Each row comes from the steps of one walk. Every step used is in the known rows, and no mark comes twice. Write the walk behind each row, first mark first.
In the rows, zero is written as 128.
Known rows:
d-b: [104 121  89  98 133 133 159 126 108  93 114 193 158 129 107 110 128 125
 181 148  50 116 157 155 104 154 158 123 131  81 105  53 142 121 168 117
 125 124 115 121 128 123 106 166 111 125]
k-h-d-b-u: [106 120 101  86 112 144 130 119  96 129 113 147 185 104 132 109 145 129
 184 167  93 106 160 189  96 149 174 114 118  64  61 158 144 124 205 141
 153 135 109 121 135 149 122 156  85 100]
k-h-q-w-d: [102  91 102  81 116 185 130  87  90 119  95 129 152 213 130 114 145 115
 179 156  89 136 159 153 150 172 155  78 140  92  73 130 110 133 201 115
  97 175 129 151 173 131 136 168 122  99]
w-q-u-b: [106 135 113  95 102 141 147  78 113 107 101  88 172 129 111 154 124  87
 178 144 102 154 141 163 124 160 153 122 140 132 109 120 121 137 180 147
 137 133  97 133 123  92 138 171 152  89]
b-u-q-w: [110 113 142 103 109 139 142 105 141 133  95 119 149  69  85 114 127  89
 155 167 116 128 117 130 123 164 187 111 101 135  71 173 136  98 186  97
  98 160 105 135 150 100 129 120  92  94]
w-d-h-q-m: [ 99  91  84  95 106 180 140  70  84 103  94 146 194 197 139 108 124 111
 169 182  98 124 134 125 154 167 154  94 167  88  87  68 126 116 177 116
 106 155 141 108 190 116 167 189 159 133]
m-q-w: [106 103 118 100 144 161 160 107 121  96  92 176 184 118  85  70 149  90
 163 135  77 116 123  87 128 176 171 106 137  97 102  94 124 129 212  88
 101 151 113 145 134 103 123 133 144 110]
b-u: [104 116 113 103 114 127 139  99 119 106 103 144 164  85  91 126 133  91
 152 150  86 115 137 148 105 155 167 122 129 111  84 125 142 117 176 111
 140 127 104 124 140 108 158 143 128 108]
h-q-w-d: [107 100  91  88 116 176 130  98 103 119  92 141 167 186 118  94 135  97
 173 165  71 118 145 143 149 174 165  92 159 103  90 122 120 117 194 103
 104 174 127 142 168 110 133 162  79 108]
d-q-h: [ 91 101  88 110 143 144 138 120 130  94 115 173 176  78 137  54 119 105
 127 165  75 117 142 153 113 170 165 130 139 105  92 119 111 117 155 120
 106 111 132 110 146  98 109 147 146 109]
h-d-b-u-q-m: [118 131 121  90 115 140 169 122 114 121 112 117 194  48 103 112 132 125
 169 199 117 118 120 155 120 151 190 136 139  82  78 113 166  98 176 134
 123 160 108 112 156 120 113 158  59 107]
h-q-m: [103 104 104  94 126 163 172  67  92  84 106 151 188 122 109 115 118 101
 158 152  69 123 125 124 136 177 172 115 169  67  91  79 135 125 173 116
  83 163 126 129 174 122 167 179 169 108]
w-d: [105 109  74  97 114 145 108 124  94  96 103 156 151 147 120 121 137 120
 173 147  83 119 145 157 131 157 146 111 156 111 112  62 131 115 168 115
 125 149 117 119 160 108 115 172  97 121]
k-h-d: [100 116  82  92 118 161 123 113  85 117 106 137 165 111 143  95 129 125
 179 141 106 116 151 151 118 161 160 104 138  55  94  87 118 124 187 136
 112 150 119 137 149 120 122 165 123  95]
u-q-h: [103 111 115 111 124 137 125 129 131  96 112 140 156  59 139  74 116 120
 142 158 126 119 155 157 135 163 174 126 116 114  93  97 119 122 158 127
  74 143 118 126 146  92 111 130 110  96]
d-w-q-u-b: [103 122 127  98 110 148 152 112 122 111 103 120 163 130  86 201 112  70
 160 163 118 155 155 163 114 159 154 131 128 139  88 124 129 143 186 150
 125 122 100 127 111  73 129 175 201  83]
k-h-d-q-u: [ 94 111  88  87 125 169 134 103 104 106 106 141 173 135 140  84 121 108
 172 162 101 134 146 152 114 157 164 111 139  84  91 147 105 126 167 141
 135 116 130 110 165 112  94 176 135  90]
m-q: [108 106 101 110 139 148 162 116 117  74  99 191 170 102 113  88 134  99
 162 136  61 111 140 124 125 166 163 121 158  79 112  52 134 138 191 103
 120 139 107 151 139 119 123 141 179 109]
m-q-h-d: [111 109  97  99 136 156 124 140 121  93 100 163 221  62 150  11 148 108
 155 160 101  84 151 141 128 173 177 128 156  60  93 116 123 137 211 127
 119 141 124 125 132 113 101 128 101  95]
h-d: [108 124  71  99 116 149 120 119  98 104 100 154 173  95 126  87 122 113
 175 143  90 108 138 138 113 165 168 119 155  72 103  77 132 106 187 122
 119 147 119 126 136 102 119 164  94 102]
h-d-w: [108 112  82  97 123 158 122 141 107 114 105 159 167  91 104 133 110  99
 156 162 110 110 149 144 107 163 168 127 142  85  92  74 138 113 178 123
 113 138 123 121 130  92 111 156 141  98]
w-d-b: [107 113  79  90 121 142 128 136  96  98 112 164 154 166 120 113 144 134
 188 164  68 119 162 176 123 148 148 119 145  91 111  43 140 119 180 120
 136 139 115 118 145 119  95 176  73 132]
d-b-u: [105 122 107  96 121 116 153 113 116 109 110 179 170  93  95 114 139 108
 167 166  66 112 148 163  96 149 170 122 125  94  83 131 156 120 185 119
 146 117 105 114 126 126 135 152 102 123]
u-q-h-d: [111 115  96 104 119 145 110 143 119 113 107 120 169  40 157  53 121 124
 153 172 142 106 150 160 134 168 184 127 131  89  92 114 122 108 173 136
  86 154 122 130 146  97  94 139  56  89]
m-q-h-d-b: [114 115  99  93 144 151 147 157 119  95 111 192 220  80 142   9 154 127
 174 172  89  80 169 161 121 164 175 134 143  46  91 105 132 135 211 132
 128 134 123 116 118 120  82 136  66 107]
m-q-w-d-b: [112 100 104  86 138 164 153 143 112 105  99 179 186 169 101  81 167 112
 190 163  74 110 144 133 135 163 159 106 148  92  98  85 138 129 218 102
 129 154 113 128 134 114  85 147  80 129]
m-q-u-b: [110 112 114 100 118 137 159 105 132  71  99 141 189 102  98  99 131  86
 185 140  91 125 149 132 124 169 164 119 152 109 129 110 136 146 191 126
 130 144 101 138 121  97 107 138 163  87]
h-d-w-q: [107 124 104  93 114 173 120 135  99 134 104 147 167 112 118 151 109  90
 150 165 105 125 138 169 122 165 165 133 152  93  69  56 126 118 191 135
 127 134 115 146 126 109 122 176 169  99]
k-h: [ 94 103 100  96 126 145 141 106  96  93 110 157 151 134 123 129 132 131
 165 128  91 133 154 142 116 163 149 104 125  81  91  75 116 142 179 125
 104 134 113 143 143 123 136 167 167 101]

Write each row's walk:
[ 93 100 102  98 104 163 151  54 110  96  82 156 185 185 124  86 101  78
 181 164  78 121 154 114 132 158 160  96 127 100  77 158 117 121 174 113
 124 116 135 117 155 105 165 172 167 106]
d-h-q-u
[103 100 116 105 145 143 140 127 132  79 105 178 209  79 134  41 149 104
 147 148  96  96 154 126 129 170 170 123 138  84  96 107 124 145 195 117
 111 126 122 126 132 109 126 132 152 102]
m-q-h
[114 121 121 105 114 115 160 129 129 116 112 164 144  67 107 118 123 113
 167 176  86 118 147 169 113 148 181 123 121 114  81 120 158 105 165 117
 130 138  95 137 144 126  99 140  94 110]
d-b-u-q
[110 117 100  97 105 142 164  78 112  85  97 134 166 131 102 108 107  80
 187 151  63 130 162 155 126 172 171 109 160 102 111 146 132 135 177 133
 114 151 114 137 143 102 135 168 153  76]
h-q-u-b
[ 98 113 120 100 125 158 143 125 111 123 108 170 156 120  97 185 110  89
 134 156  91 139 143 160 119 159 153 128 132 119  69  54 124 129 170 125
 117 122 111 142 131 104 149 168 217 110]
d-w-q
[ 98  94 101 103 114 174 158  60 117 133  82 158 176 185 118  70 109  82
 171 156  74 118 134 103 130 177 166  88 124  89  77 146 115 107 202  86
  85 144 136 134 141 115 173 150 155 108]
d-h-q-w
[112 112 132 100 117 141 109 162 149 138 108 131 184  20 113 103 118  94
 128 207 165 103 158 178 117 158 195 136 111 116  56 176 142 106 172 136
 110 149 117 112 135  95 107 116  90  78]
b-u-q-h-d-w
[ 95 104  76  93 123 154 117 113 116  89 102 145 165 161 119  83 127  98
 162 174  79 137 144 147 126 153 148 117 151 143 106 120 114 114 141 117
 152 110 128  99 179  88  93 184 114 121]
w-d-q-u
[107 116 123 106 122 152 149 120 133 117  99 136 138  91  88 100 121 105
 159 148 104 133 129 124 136 170 174 107 112 122  98  96 124 106 177  99
  73 163 109 146 150  89 115 136 111 101]
u-q-w
[ 95 127 123  91 116 154 137  83 105 100  95 111 179 150 112 138 134  94
 162 138  86 142 131 149 124 154 158 123 127 124  81 138 107 136 170 139
 138 110 111 119 142 101 152 183 155 102]
w-q-u
[110 105  92  82 119 173 151 112  95 125 101 173 166 197 113  82 147 111
 189 177  52 118 163 158 139 166 163  97 150  84  92 111 130 118 204 100
 112 164 127 131 150 121 114 170  54 119]
h-q-w-d-b
[110 115 144 101 111 134 162  93 118  99 106 111 179  39  86 146 128 109
 139 172 123 131 109 130 130 160 182 127 136 116  88 123 148 106 160 123
 102 158 107 124 168 107 149 149 139 107]
b-u-q-m
[100 121  74  93 127 161 139 118 115 103 101 147 181 104 116  72 112  90
 171 166  82 123 134 146 108 160 168 128 147 104 105 138 118 106 155 128
 138 115 131  97 161  89  93 175 114  99]
h-d-q-u
[102 110 116  88 115 182 119 128  91 139 108 131 163 139 139 182 123 107
 157 165 123 137 151 178 121 159 157 117 135  73  55  74 114 135 203 147
 121 142 116 153 141 124 128 174 194  86]
k-h-d-w-q
[102 116  78  97 130 172 148 115 115 138 102 157 175 104 112  60 119  87
 149 165  78 116 107 125 110 179 171 114 149  89  93 124 118  91 183  98
 110 140 131 123 146  93  99 146  99 108]
h-d-q-w
[112 128  74  90 123 144 141 137  94 111 109 187 179 109 119  85 135 127
 190 160  65 106 154 162 105 157 165 125 144  52 102  70 142 108 187 123
 132 135 121 114 124 121 101 168  61 118]
h-d-b
[ 96 112 130  75 115 184 117 119  98 126  98 112 182 165 119 169 124  97
 168 168 135 144 153 171 119 153 158 118 117  89  53 138 104 144 189 159
 129 118 120 127 141  99 139 185 185  80]
k-h-d-w-q-u
[ 98  97  98  94 122 161 145  79  90  94 101 157 151 161 142 106 121 114
 171 144  64 123 168 167 131 168 163  92 146  70  81  89 119 138 176 124
 104 151 121 164 164 141 149 165 187  93]
k-h-q
[104 122  98  97 111 126 149  98 123  84 102 120 167 108  90 134 117  95
 184 138  97 133 145 142 111 161 155 116 130 115 123 130 135 131 170 135
 114 138 103 115 121  79 119 159 126  90]
q-u-b
[101 106  94  90 121 162 116 118 105 122  92 129 162 166 110 119 147 108
 168 150  96 128 135 131 128 167 157  98 131 121 102 110 116 113 190 104
 111 157 120 116 151  91 134 161  66 117]
q-w-d
[103 114 137 110 115 121 126 123 144 111 107 121 164  39 125  86 126 101
 131 177 132 112 148 166 125 158 186 128 106 127  72 181 132 118 167 127
 106 136 109 120 151 110 127 123  91  92]
b-u-q-h
[102 100  76  97  87 158 126  75 113 109  87 126 180 210 132 116 107  87
 199 176  93 133 163 155 146 161 145  89 156 109 115 142 127 116 183 127
 129 147 126 124 150 101 134 177 143 104]
w-d-h-q-u-b
[120 135 105  98 107 130 142 148 125 135 109 142 151  52 121 100 127 117
 178 191  99 104 144 180 116 151 189 129 130  93  87 124 157  89 179 125
 134 149 102 130 138 127  85 139  43 101]
h-d-b-u-q
[ 96 125 123  95 122 161 162  70  90  96 108 107 187 116 117 159 136 108
 140 145  95 142 101 137 129 165 154 128 154 101  84  57 118 136 184 134
 105 136 113 124 155 114 176 188 190 118]
w-q-m
[111 115 131  90 107 134 153 131 117 113 116 122 170  93 106 147 148 130
 165 199 121 129 131 174 134 144 170 127 144 123  86  87 158 109 160 126
 129 168 109 102 174 122 110 166  62 126]
w-d-b-u-q-m
[103 121  59 104 130 158 135 129 107 114 109 176 167  83 132  68 109 105
 147 168  64 108 120 159 111 171 166 125 173  92 104  57 125  96 160 115
 127 133 124 131 157 116  95 164 131 108]
h-d-q
[ 95 100  72 106 104 154 110 105  99 115  93 159 171 190 138 112 119 117
 172 161 105 120 140 131 131 153 142  97 135 109 102  68 120 108 176 107
 125 127 125 107 158 106 132 175 139 138]
w-d-h
[103 116  75  97 112 146 132 114 124 102 108 132 156 139 111 114 118  95
 170 171  90 144 140 167 124 161 149 119 166 145 136 103 126 115 151 133
 140 135 114 108 155  83  81 170 125 111]
w-d-q-u-b
[111 114 108  92 121 158 145 152 123 127 105 141 142 157 113 106 139 128
 183 180 105 134 150 153 142 157 164 106 122 124 100 103 134 101 172 106
 101 167 111 132 153  99  70 150  37 121]
u-q-w-d-b
[114 125  97  99 123 144 130 162 124 116 116 155 178  58 148  41 126 140
 171 187 121 103 165 180 129 158 180 131 120  69  93 101 131 109 174 139
 102 150 121 120 133 115  63 141  33 101]
u-q-h-d-b
[111  95 107  98 143 163 126 165 129  95 105 187 223  60 124  66 136  95
 136 179 129  84 160 143 120 173 173 135 145  72  78 113 130 139 208 129
 109 137 130 120 123  94  91 129 146  88]
m-q-h-d-w
[111 130 106  90 104 158 130 127 116 130 103  93 186 112 100 167 110  76
 172 174 126 144 146 175 116 162 161 136 138 115  86 122 129 125 195 153
 127 138 107 127 111  90 118 176 157  74]
h-d-w-q-u-b
[ 95  99  86  95 108 167 113  94 108 136  84 143 179 201 115 107 135 106
 171 162 113 122 128 117 134 162 148  90 117 119  91 109 113 106 199  95
 110 141 129 101 150  97 137 155 100 134]
q-w-d-h
[116 121 109  98 101 127 133 151 127 125 108 146 138 102 117 131 136 124
 175 198 101 121 157 191 129 143 167 120 137 132  84 115 156 102 160 121
 149 151  99 132 161 129  89 150  53 123]
w-d-b-u-q
[ 94  98 115  85 117 165 144  72  94  82  97 139 171 182 126 109 127  99
 184 143  77 139 172 158 135 161 160  96 130  81  76 163 110 154 172 135
 113 132 125 142 166 127 150 178 165  80]
k-h-q-u
[ 96 108  61  98 126 171 132 116  99 116 111 152 153 113 157  87 115 122
 166 163  84 127 131 162 114 166 161 113 156  73  91  71 112 114 160 126
 121 136 122 135 163 125  94 165 164  98]
k-h-d-q
[ 97 108  97 102 140 160 165  98 122 120 104 170 165 120  94  83 117  86
 145 152  66 131 111 113 112 175 164 109 132 124  98 106 114 108 171  94
  97 135 124 123 147 100 119 146 147 114]
d-q-w
